Every row comes from one small tree of marks. Brackets hold a mark, then the marks that hang from it, in the order of their numbers. Every link used is in the known rows. Which tree was each row made from?
Known rows:
[j900 j502]: [ 1.70 -6.23 -0.81 -6.60 -4.09  1.88 -1.53  0.31 -4.50 -1.66  0.10 -0.72
  1.05 -2.53  0.73  6.48  0.95 -2.60 -0.44 -0.01 -4.73]
[j43 [j15 j174]]: [-3.04  0.93 -1.05 -8.26 -6.18 -2.08  0.83  0.38 -1.27 -1.59  1.46  0.47
  2.72  2.91  1.78  3.21  0.47  2.73 -0.77  3.75 -0.50]
[j174 [j582 [j502 j900] j624]]: [-0.25  0.48 -1.30  2.48  3.05  2.41 -2.65  1.11 -1.03 -1.38  1.70  1.73
 -3.23 -0.98 -1.32  1.25 -0.27 -0.86  4.94 -3.64 -1.05]
[j174 j15]: [ 0.51 -1.94 -2.48 -2.13 -3.41  1.09  0.01 -1.58  0.78 -0.56  4.08 -3.40
  2.61  1.16 -3.92  6.44  5.24 -0.02  3.07  0.81 -4.08]
[j174 j15 j582]: [-0.07  1.78 -3.14  0.78 -3.57  2.51 -2.19 -0.64 -1.78  1.00  3.50 -3.49
  1.43  2.68 -5.19  8.30  4.33  1.73  0.91 -0.59 -6.59]
[j15 j43 [j582 j174 j502 j624]]: [ 3.79  0.13  2.27  4.25  2.19 -2.09  0.01  0.82  0.38  1.65 -4.09 -0.01
 -2.32 -3.09  1.06 -5.06 -3.54 -3.59 -3.00 -1.14  3.34]
[j624 [j582 j502]]: [ 4.47  0.43 -2.43 -5.09  3.65  0.41  1.22 -0.41 -3.04 -0.56  4.76  2.25
  0.34 -0.20  4.25  6.05  2.65 -3.14  0.31 -2.57 -7.67]
[j15 j174 [j582 j502 j624]]: [ 0.81  0.12 -1.52 -2.27 -1.08 -4.33 -2.60  0.41  3.76 -1.47  0.16  3.65
 -1.36  1.20  1.22 -0.01 -1.05 -0.02 -2.64 -1.06  1.56]
[j624 [j582 j174 j502]]: [ 4.49  1.14 -2.00 -1.67  3.75 -0.33  3.57 -0.55 -6.04  0.85  3.97  1.59
 -0.95 -1.26  3.03  2.93 -0.35 -4.89  0.67 -2.04 -5.29]
[j15 j43 [j174 [j582 [j502 j900] j624]]]: [-2.01  0.12  2.05 -0.04 -0.88  1.71 -2.84  1.75  1.75  0.51 -3.89  2.67
 -2.08  0.89  6.93 -2.05  0.36  2.96  0.51 -0.47  3.81]
[j15 j43 j174 j582]: [-0.85 -1.40  1.27 -5.12 -4.28 -0.50 -0.65  0.95  3.42  0.54 -3.87  0.53
 -0.43  3.12  5.44  3.40  0.69  0.99 -5.68  2.43  2.20]
[j624 [j582 [j174 [j15 j43]] j502]]: [ 3.67  0.15  0.59  1.55  2.30  2.47  3.47 -1.81 -3.73  4.04  2.08 -0.92
  2.77 -1.07  3.38 -0.86  3.36 -1.30  0.20 -0.41 -4.08]
[j15 j43 [j582 j502 j624]]: [ 3.67 -0.92  1.51  0.70  2.00 -1.88 -3.15  1.41  3.64  0.37 -2.66  1.29
 -1.01 -2.63  3.15 -1.44 -1.27 -2.25 -2.68 -1.48  2.04]
[j43 [j15 [j582 [j502 j900]]]]: [-4.05  0.92 -1.23 -0.73  3.64  1.76  0.66  1.75 -2.93 -3.99  0.46  3.90
  0.42 -0.97  0.96 -0.99 -1.51 -0.50  2.45  0.99  0.57]
[j174 [j15 j43] [j582 j624]]: [ 1.12  1.02  0.80  2.43 -3.47  2.14 -3.57 -1.03  3.11  3.54 -0.16 -5.79
  1.57  1.50 -4.39  1.98  3.07  3.63  0.09 -1.41 -2.26]
[j582 [j174 [j15 j43]] [j502 j900] j624]: [-0.01 -2.76  2.88  6.60  2.75  2.28  1.66 -1.17  0.20  1.41 -1.31 -1.06
  0.79 -3.38 -0.15 -7.08  1.50 -0.37  5.90  0.22  4.15]
[j15 j43 [j174 j582]]: [-1.07  1.00  1.37 -4.09 -6.73  1.26 -2.20  1.74 -0.38  2.24 -3.37 -0.15
 -0.52  3.79  5.66  6.28  2.32  2.19 -4.29  1.52 -1.40]
[j624 [j582 [j174 j15] j502]]: [ 3.12  1.35 -2.26  0.73  2.67  0.70  3.90 -2.25 -5.24  2.26  5.76 -0.47
  2.41 -0.69 -1.04  1.90  3.44 -1.98  2.12 -1.39 -6.32]
[j174 j15 [j582 j624]]: [ 0.74  1.68 -2.41  2.04 -2.73  0.47 -3.39 -1.78  1.23  1.40  4.06 -5.85
  0.87  1.96 -7.92  4.79  3.45  3.14  1.73 -2.46 -4.77]
[j624 j582]: [ 3.77 -0.50 -2.57 -6.93  1.32  0.83  1.53 -0.92 -0.26 -0.20  5.40 -1.42
 -0.68  1.94  0.96  8.37  2.82 -1.92  0.60 -2.15 -7.46]

Write each row's tree:
[ 1.59 -1.56  0.70  2.62 -0.86 -0.21 -1.78 -1.70  7.05  1.87 -0.55 -4.31
  1.49  1.00 -4.75  0.13  2.41  1.83 -0.97 -0.55  0.64]
[j174 [j15 j43 [j582 j624]]]
[ 0.17 -1.33 -1.65  2.62  5.95  4.86  4.54 -2.49 -4.37  0.05  4.81  1.15
  0.89 -0.95 -0.37  0.12  3.48 -1.06  6.45 -1.47 -4.59]
[j624 [j582 [j174 j15] [j502 j900]]]
[ 1.03 -1.71  1.24  1.80 -3.59  1.93  2.48 -1.59 -1.19  3.04 -0.56 -4.71
  1.79 -0.70 -1.53  1.41  3.23 -0.85  0.46  2.84  0.03]
[j582 [j174 [j15 j43]]]
[-4.26  4.96 -1.34 -5.48 -7.05 -0.44 -1.19  0.57 -4.16 -0.29  0.82 -0.46
  1.79  4.37 -0.16  3.97  0.64  4.80 -2.47  2.42 -3.35]
[j43 [j15 [j174 j582]]]
[ 0.87 -0.85 -2.18  1.47 -0.44 -1.24 -1.56 -2.03  6.78 -0.53  3.38 -4.02
  0.89  1.51 -8.14  2.57  2.09  1.25  1.19 -1.70 -1.96]
[j174 [j15 [j582 j624]]]
[-2.88  1.10  1.04  4.44  4.85 -0.99  2.15  0.11 -2.49 -1.78 -0.25  1.50
 -1.70 -2.44 -4.42 -7.40 -5.31 -0.59  2.95 -0.18  3.78]
[j43 [j15 [j582 j174 [j502 j900] j624]]]
[-4.88  0.95  0.02 -1.85  1.56 -1.30 -0.53  0.61  2.45 -3.40 -0.28  3.97
  0.33  1.06  0.68 -5.06 -2.80  4.01  1.07  0.74  4.15]
[j43 [j15 j174 [j582 [j502 j900] j624]]]
[-2.10 -2.50 -0.74 -0.35  2.40 -0.96 -1.13  0.88  4.66 -3.06  0.03  4.45
 -2.87  0.94  2.13 -2.29 -0.83  0.97  1.20 -0.64  4.41]
[j15 j174 [j582 [j502 j900] j624]]
[ 3.67 -0.80  2.60  2.81  0.28 -1.61  0.83 -0.50  2.94  1.92 -4.15 -3.62
 -3.31 -0.79 -2.64 -1.91 -3.44 -2.05 -2.91 -0.61  3.96]
[j15 j43 [j582 j174 j624]]
[-1.30 -2.57  1.51  5.31  4.47  3.06 -1.38 -0.07  5.56 -0.22 -1.28  0.49
  0.96 -0.91  0.00 -4.36  2.28  1.41  3.37 -1.16  3.30]
[j174 [j15 j43 [j582 [j502 j900] j624]]]
[-2.66  6.21 -1.18 -2.48 -3.38 -3.12 -3.09  1.02 -2.70  0.15  1.19  1.59
  1.95  1.48  0.06 -1.28 -1.81  4.40 -1.30  0.09 -1.40]
[j43 [j15 [j174 [j582 j502 j624]]]]
[ 2.85 -0.17  1.85  4.49 -0.41 -1.21  0.53 -1.53 -0.38  3.13  0.05 -2.39
  2.39 -3.67 -0.97 -4.00  0.80 -0.89  1.22  0.07  1.68]
[j582 [j174 [j15 j43]] j502 j624]
[ 1.49 -2.42 -0.17  3.34  4.01  0.07  1.81 -0.07 -1.70 -1.63  0.81  0.76
 -3.91 -3.66 -1.29 -3.70 -2.16 -3.53  5.88 -1.16  2.71]
[j582 j174 [j502 j900] j624]
[-6.56  0.75 -0.64 -3.18  0.20  0.28  1.09  1.53 -1.21 -3.30 -0.48  5.92
  0.91  1.55  3.99 -1.97 -0.97  2.48  0.24  2.81  2.73]
[j43 [j15 j174 [j582 [j502 j900]]]]
[-1.73 -2.68  2.30 -0.20  1.46  0.06 -1.36  1.51  5.35 -1.40 -4.58  4.86
 -2.33  0.60  6.13 -4.59 -0.41  1.00 -0.33  0.00  6.87]
[j15 j43 j174 [j582 [j502 j900] j624]]
[-1.63  2.32 -0.53 -0.08 -1.48 -1.66  2.63 -0.52 -3.67 -0.47 -0.44 -2.18
 -0.18  0.30 -4.59 -0.12 -4.39 -1.24 -2.81  1.97 -0.47]
[j43 [j15 [j582 j174]]]
[ 1.98 -1.18  1.57  1.45 -1.41  0.05  1.91  0.47 -0.23  1.20 -4.48 -1.99
 -2.64 -0.57  0.70  1.44 -1.58 -3.59 -3.89  1.47  1.30]
[j15 j43 [j582 j174]]
[-4.04  1.24  0.11  2.51  3.49  1.11  3.06  1.39 -6.21 -2.34 -0.78  2.78
 -0.78 -2.04 -0.66 -4.22 -3.42 -1.76  2.10  1.71  2.25]
[j43 [j15 [j582 j174 [j502 j900]]]]
[-0.85  3.42 -0.43  1.26  0.77 -1.97  2.33  1.19 -6.68 -0.41 -0.05  1.96
  0.68 -2.12 -1.47 -2.42 -3.78 -2.30 -2.24  1.66 -0.43]
[j43 [j15 [j582 j174 j502]]]
[ 1.59 -0.44  1.78 -1.86 -1.53 -3.21 -2.62  1.39  4.62  0.40 -3.48  3.30
 -0.51  0.15  5.70 -2.05 -1.28  0.81 -4.55 -0.21  4.24]
[j15 j43 j174 [j582 j502 j624]]
[-4.17  2.34 -1.36 -5.93 -4.78 -2.04  0.11  0.26  0.44 -1.61  0.22  0.55
  1.78  3.62 -0.31  2.39 -1.30  3.32 -4.41  3.22 -0.58]
[j43 [j15 j174 j582]]
[ 0.31 -2.29  3.28  5.60  5.08  0.92  1.10  0.97  0.78  0.18 -4.35  1.05
 -3.65 -3.31  1.14 -6.50 -3.21 -3.04  1.36 -0.97  6.10]
[j15 j43 [j582 j174 [j502 j900] j624]]
[ 0.37  3.81 -0.24  3.36  2.10 -4.26  1.18  0.14 -3.09 -0.16  0.42 -0.10
  0.48 -2.88 -4.58 -5.48 -5.73 -1.45 -1.31 -0.38  1.24]
[j43 [j15 [j582 j174 j502 j624]]]
[-0.42 -1.56  0.48  0.33 -1.93  2.41 -0.62 -0.59  3.80  1.34 -1.14 -2.92
  2.21  1.44 -1.46  3.60  3.73  0.86 -1.94  1.27 -0.83]
[j174 [j15 j43 j582]]
[ 3.02 -1.76  1.85 -0.56 -0.42 -1.11 -2.34 -0.11  6.76  0.29 -2.69 -2.69
 -1.72  0.21 -0.45  1.44 -0.55 -0.69 -3.31 -1.32  2.38]
[j15 j43 [j582 j624]]
